Every row comes from one small tree of marks. Brackets hold a mark, then the marks that hang from it, in alphabetical order. Every link used is in the known rows. Which tree was each row made from?
Known rows
[H D [J K P]]: 2.240 -0.809 -2.234 1.853 -1.870 -0.612 0.735 1.323 1.779 -1.348 3.382
 0.248 -3.257 -1.855 1.456 -0.645 0.332 1.465 -0.363 -4.091 -4.133
 -0.057 5.402 2.859
[S [J K L [P W]]]: 0.819 -0.898 -1.112 2.413 -0.196 -0.573 2.714 -2.480 1.768 -2.130 0.971
 -1.431 -1.797 -6.486 -4.106 -1.410 -1.235 1.798 1.276 -4.129 -2.542
 2.449 0.061 0.980
[G J]: -1.340 -1.807 1.796 1.864 -2.262 1.734 -0.541 3.820 -0.971 0.770 1.938
 0.505 -1.494 -0.435 0.866 -1.093 0.515 1.458 -1.188 -3.255 -4.837
 -1.397 1.668 2.654
[C [J K L [P W]]]: 2.824 -0.309 -2.062 2.947 1.720 1.308 1.900 -1.096 -0.680 -1.082 1.276
 -1.687 -0.869 -5.779 -3.312 -2.135 -1.015 1.640 0.512 -4.007 -3.151
 1.205 0.873 1.587
[E A]: -1.792 -2.337 1.339 1.497 -0.914 2.834 -1.594 2.791 -2.309 0.403 1.268
 2.282 -1.431 1.442 2.012 -2.013 0.426 0.883 -0.480 -4.742 -2.689 -1.044
 1.569 3.200
[H D [J K L [P W]]]: 4.519 -0.592 -5.095 2.888 -2.208 -0.968 1.974 0.402 1.511 -2.385 1.310
 -1.989 -4.642 -4.689 -2.587 -1.603 -0.175 2.545 1.407 -4.060 -3.707
 1.598 2.666 2.468
[H [J L]]: 3.196 -1.808 -0.450 2.805 -3.369 1.006 -0.747 1.578 -1.441 -0.184 0.589
 -0.111 -4.133 -1.206 0.156 -0.190 0.174 1.626 -0.192 -2.840 -2.170
 -2.438 0.117 2.017
[H D [J K L P]]: 4.440 -0.640 -3.793 2.929 -1.838 -0.936 1.723 1.360 2.064 -2.635 2.149
 -0.951 -3.297 -2.917 -1.263 -0.969 -0.440 1.991 1.014 -3.469 -1.999
 0.657 2.398 2.371
[X [E A [S [J K P]]]]: -2.343 1.365 1.327 -0.549 -0.025 1.086 2.118 1.309 1.836 -0.986 3.650
 1.293 -0.426 -2.701 -0.330 -1.646 -0.854 -0.035 0.919 -2.022 0.344
 0.869 -0.282 -0.148
[D [H [J K]]]: 2.033 -1.971 1.074 2.516 -1.900 -1.194 0.234 3.400 0.166 0.981 2.262
 0.578 -3.093 -0.525 2.431 -0.296 0.895 1.674 -1.819 -3.023 -4.710
 -2.050 7.575 3.720
[A [E [S [J K P]] X]]: -0.168 -1.170 1.582 -1.818 1.720 -0.581 1.545 0.501 2.386 -0.477 2.311
 1.407 2.205 -0.476 -3.056 -1.333 -0.371 -0.330 0.390 0.408 0.232 -0.234
 -1.930 -0.787
[E S]: -2.089 -1.529 1.769 -0.097 -1.152 0.108 -1.017 1.206 -1.865 0.607 1.526
 2.362 -0.018 3.065 0.186 -0.576 0.660 0.899 -0.631 -2.923 -2.653 -3.515
 -1.563 2.689
[A [E S X]]: 0.245 -2.546 1.534 -2.000 -0.730 -0.319 -1.618 3.529 -1.259 0.949 0.261
 1.986 -0.610 5.163 -2.039 -2.020 0.813 0.059 -0.859 -0.048 -0.553
 -3.817 -2.738 0.975
[S J]: -2.749 -1.013 2.704 1.493 -1.646 0.400 -1.344 0.799 -0.859 0.152 2.231
 1.596 -2.989 -0.407 1.045 -0.122 0.430 0.683 -1.768 -4.031 -3.027
 -2.233 1.762 2.403
[B L]: -1.204 -1.347 0.677 1.208 -3.038 0.322 -0.827 3.225 -2.694 1.268 -0.223
 1.776 -7.099 1.556 -0.055 -2.079 0.242 1.490 -1.249 -1.958 -4.214
 -3.250 0.605 3.111
[E A [S [J L]] X]: -0.533 -0.265 0.287 0.252 0.500 3.814 -0.205 1.186 -1.563 0.130 1.667
 2.835 3.254 0.215 -1.192 -1.950 -0.143 0.204 1.176 -0.114 1.688 0.929
 -5.858 -0.244
[G [J K]]: -0.881 -2.601 0.858 2.044 -0.914 1.134 0.530 3.543 0.357 0.292 2.037
 0.289 -0.463 -1.794 0.217 -1.339 -0.077 1.840 -1.155 -2.255 -4.804
 -0.526 3.133 2.829
[E X]: 0.498 -2.925 1.728 -0.193 -0.895 1.146 -1.968 1.313 -2.164 1.125 0.220
 1.806 -1.743 3.235 1.344 -2.152 0.492 0.779 -0.860 -2.492 -3.515 -1.759
 -0.148 1.415
[G [J K L [P W]]]: 2.079 -1.782 -2.090 2.638 -0.713 0.779 3.624 0.622 1.649 -1.624 0.621
 -2.654 -0.379 -6.470 -4.098 -2.365 -1.101 2.556 1.810 -3.520 -3.942
 3.225 -0.871 1.393
[E A [S [J L [P W]]]]: -1.462 0.796 -0.774 0.949 0.429 2.859 2.309 -1.362 -0.192 -1.257 2.088
 0.363 1.928 -4.521 -3.042 -1.336 -0.434 0.828 2.543 -3.875 0.039 2.544
 -4.703 0.663
[E A S X]: -1.123 -1.911 1.176 -1.174 0.747 3.922 -1.390 2.077 -2.637 1.614 1.371
 3.599 3.064 3.718 1.600 -2.505 0.560 0.175 0.398 -1.172 -1.031 -0.551
 -2.979 1.028
[S [J K L]]: -0.107 -1.576 0.180 2.838 -0.584 -0.564 0.680 0.259 0.755 -1.566 1.100
 0.372 -2.275 -2.778 -2.411 -0.871 -0.871 1.665 -0.324 -2.696 -1.324
 -0.363 0.528 1.889
[D [H [J K L [P W]]]]: 4.896 -1.173 -1.786 3.226 -1.951 -1.330 3.295 0.124 1.254 -0.921 0.827
 -2.602 -3.110 -5.093 -1.946 -1.225 -0.192 2.492 0.968 -4.230 -3.880
 1.719 4.267 2.304
[E S X]: -0.306 -1.951 1.578 -1.438 -0.156 1.181 -1.362 0.904 -2.196 1.477 0.983
 2.881 1.463 4.265 0.481 -1.694 0.619 0.557 -0.321 -1.168 -2.099 -2.454
 -3.349 0.991
[E A S]: -2.751 -1.422 1.178 0.051 -0.189 2.699 -1.014 2.288 -2.303 0.607 1.844
 3.103 1.575 2.691 1.327 -1.525 0.618 0.670 0.059 -3.296 -1.252 -1.653
 -1.676 2.614

Write each row's tree
3.575 -1.235 -3.854 3.368 -2.762 -1.048 -0.079 3.308 0.562 -1.801 1.572
 -0.123 -4.879 -1.253 -0.738 -0.982 0.144 2.324 -0.385 -2.534 -2.184
 -1.208 3.602 3.511
[H D [J K L]]
1.981 -0.665 1.831 2.102 -2.744 -0.512 1.050 1.364 0.249 0.569 2.744
 -0.208 -2.545 -0.817 2.497 0.134 0.823 1.019 -0.728 -4.953 -4.656
 -1.197 4.733 2.905
[D [H [J P]]]
0.437 -1.002 0.619 -0.350 -0.836 -0.358 -0.346 2.639 -0.077 -0.382 0.486
 1.166 -0.501 1.702 -4.646 -1.436 0.061 0.030 0.113 1.106 2.072 -2.327
 -4.874 -0.330
[A [E [S [J L]] X]]
4.700 -1.065 -0.697 3.332 -1.497 -1.348 3.085 1.162 1.837 -1.317 1.598
 -1.405 -1.820 -3.399 -0.790 -0.378 -0.519 1.987 0.593 -3.691 -2.760
 0.612 3.319 2.353
[D [H [J K L P]]]
-3.041 1.148 2.814 -0.617 -2.992 -0.869 -0.699 2.315 -0.465 0.314 2.617
 1.425 -4.923 0.752 -0.352 -0.285 0.269 0.215 -1.312 -1.582 -0.844
 -3.745 -0.716 0.749
[X [E [S J]]]
0.314 0.480 0.239 0.015 1.230 3.905 1.607 -0.868 -0.083 -0.595 2.285
 1.896 5.077 -1.462 -1.559 -1.950 -0.708 -0.110 2.495 -1.088 1.925 2.650
 -7.149 -1.182
[E A [S [J L P]] X]
-1.542 -1.015 2.295 -1.603 -0.514 -0.016 -1.393 2.563 -0.304 0.846 1.802
 2.125 -0.445 2.790 -1.915 -1.038 0.825 -0.539 -1.067 0.654 0.258 -3.011
 -2.204 0.083
[A [E [S J] X]]
-2.829 2.049 2.061 -0.807 -1.226 1.888 1.110 1.407 0.476 -0.360 3.722
 1.386 -1.285 -1.316 0.155 -1.097 -0.374 -0.415 0.723 -2.811 0.671
 -0.061 -1.851 -0.160
[X [E A [S [J P]]]]
0.582 -0.866 0.036 2.607 -0.059 -0.455 2.518 -1.371 2.141 -2.410 1.666
 -0.382 -0.577 -4.905 -2.612 -0.701 -1.429 1.268 0.902 -3.617 -0.788
 1.454 -0.355 0.953
[S [J K L P]]
2.983 -1.204 -0.266 1.992 -1.685 -1.213 2.337 0.158 1.123 0.334 1.934
 -1.505 -2.799 -3.971 0.719 -0.886 0.512 2.054 -0.249 -4.806 -5.986
 0.743 6.740 2.863
[D [H [J K [P W]]]]
-1.747 0.216 1.832 -1.331 1.672 4.203 0.602 -0.958 -0.429 0.697 3.457
 2.983 4.932 -0.320 1.109 -1.502 0.031 -0.627 1.278 -1.774 -0.025 1.976
 -4.176 -0.752
[E A [S [J P]] X]
1.171 -0.270 0.669 -0.671 0.185 -0.175 1.440 0.588 1.286 -1.384 1.189
 0.352 1.008 0.269 -5.008 -1.257 -0.455 -0.291 1.419 0.088 2.342 -0.471
 -6.178 -1.278
[A [E [S [J L P]] X]]
3.628 0.034 -3.101 2.776 -3.351 -0.264 0.716 1.642 0.629 -2.268 2.121
 -0.772 -4.127 -1.581 -0.605 -0.561 0.103 1.657 0.732 -4.470 -2.018
 -0.366 0.580 2.376
[H D [J L P]]
-0.395 -1.209 0.548 1.112 -1.844 1.723 1.584 0.831 0.018 0.153 1.874
 -1.497 -0.871 -3.886 -0.839 -1.654 0.168 1.655 0.454 -4.741 -6.016
 1.223 0.889 1.815
[G [J [P W]]]
-2.050 -1.167 1.140 -0.760 2.009 3.500 -0.109 0.897 -0.430 1.028 2.909
 3.834 4.416 -0.018 1.015 -1.952 0.047 0.093 0.237 0.125 -0.237 0.882
 -1.243 0.337
[E A [S [J K]] X]
-4.239 0.032 2.140 0.451 0.130 3.167 -0.861 1.507 -1.443 0.627 3.283
 3.295 1.712 0.441 1.157 -0.488 0.573 0.102 -0.423 -2.602 -0.848 -1.022
 -1.324 1.926
[E A [S J]]
-1.062 0.809 -0.322 0.996 -1.010 0.810 1.278 3.414 0.583 -1.403 1.897
 0.948 -2.242 -2.131 -2.510 -1.839 -1.062 0.782 0.943 -0.651 2.495
 -0.009 -1.946 0.448
[X [E A [S [J K L]]]]
-1.688 1.191 1.940 -0.896 -0.917 -1.571 2.195 -0.286 2.208 -1.068 3.126
 0.527 -2.080 -2.251 -1.362 -0.715 -0.832 0.420 0.136 -2.033 -0.668
 -0.834 -0.518 -0.156
[X [E [S [J K P]]]]
-1.106 -1.744 1.468 -1.576 1.159 -0.669 -0.215 2.298 0.976 0.461 1.827
 2.098 0.533 1.330 -2.525 -1.519 0.192 -0.016 -0.914 1.299 0.415 -2.048
 -0.557 0.242
[A [E [S [J K]] X]]
-2.621 -0.411 1.849 -1.000 1.017 4.090 -1.157 1.096 -1.734 1.551 2.601
 3.785 3.554 1.395 1.321 -1.656 0.593 -0.384 0.095 -0.565 -0.181 -0.060
 -2.835 0.347
[E A [S J] X]
1.847 -0.129 -2.402 1.586 -3.249 0.027 -0.059 0.688 0.000 -0.655 2.484
 -0.898 -5.653 -2.112 0.659 -1.008 1.176 1.674 0.036 -5.709 -5.693
 -0.269 4.558 2.995
[H D [J [P W]]]
1.010 -1.646 -0.107 -0.184 0.389 -0.804 0.606 2.470 1.371 -0.887 0.556
 1.022 0.329 0.232 -5.372 -1.849 -0.588 0.459 0.220 1.883 2.302 -1.181
 -3.550 -0.320
[A [E [S [J K L]] X]]
-1.121 0.066 1.188 -1.727 0.382 1.500 0.845 -3.195 -0.323 0.787 2.242
 1.021 2.151 -1.648 -1.232 -1.354 0.291 0.302 0.908 -1.990 -2.754 0.999
 -3.565 -0.641
[E [S [J [P W]]] X]
-2.730 0.546 1.881 -0.488 -1.721 -1.479 0.321 1.909 0.895 -0.121 2.656
 1.320 -4.040 -0.677 -1.056 -0.801 -0.326 0.644 -1.012 -0.897 -0.757
 -2.610 0.707 0.833
[X [E [S [J K]]]]
-3.567 1.420 2.214 -0.525 -2.177 1.677 -0.884 3.443 -1.079 0.288 3.092
 2.099 -3.261 0.442 0.827 -1.251 0.251 -0.135 -0.571 -2.024 0.489 -1.967
 -0.921 0.811
[X [E A [S J]]]
-2.200 0.377 0.305 1.657 -0.284 3.017 0.234 1.498 -1.187 -0.716 2.255
 2.282 1.768 -0.727 -1.501 -0.882 -0.156 0.617 0.792 -2.117 1.399 -0.169
 -4.133 1.485
[E A [S [J L]]]
-2.824 2.026 1.007 -1.016 -1.501 1.790 1.200 0.364 -0.024 -0.154 2.834
 0.161 -2.601 -3.033 -1.055 -1.697 -0.060 0.077 1.273 -3.684 -0.932
 0.851 -1.201 -0.120
[X [E A [S [J [P W]]]]]
-0.797 2.178 0.577 0.431 -1.427 1.471 2.040 1.383 0.706 -1.831 2.462
 0.424 -1.524 -2.577 -2.323 -1.419 -1.044 0.063 1.894 -2.451 2.524 0.698
 -5.001 -0.683
[X [E A [S [J L P]]]]
3.495 -1.222 0.291 3.768 -3.680 -0.886 0.101 3.255 -0.908 0.176 1.071
 -0.522 -4.342 -0.191 0.358 -0.160 0.661 1.756 -0.843 -3.478 -2.826
 -2.108 2.876 3.323
[D [H [J L]]]
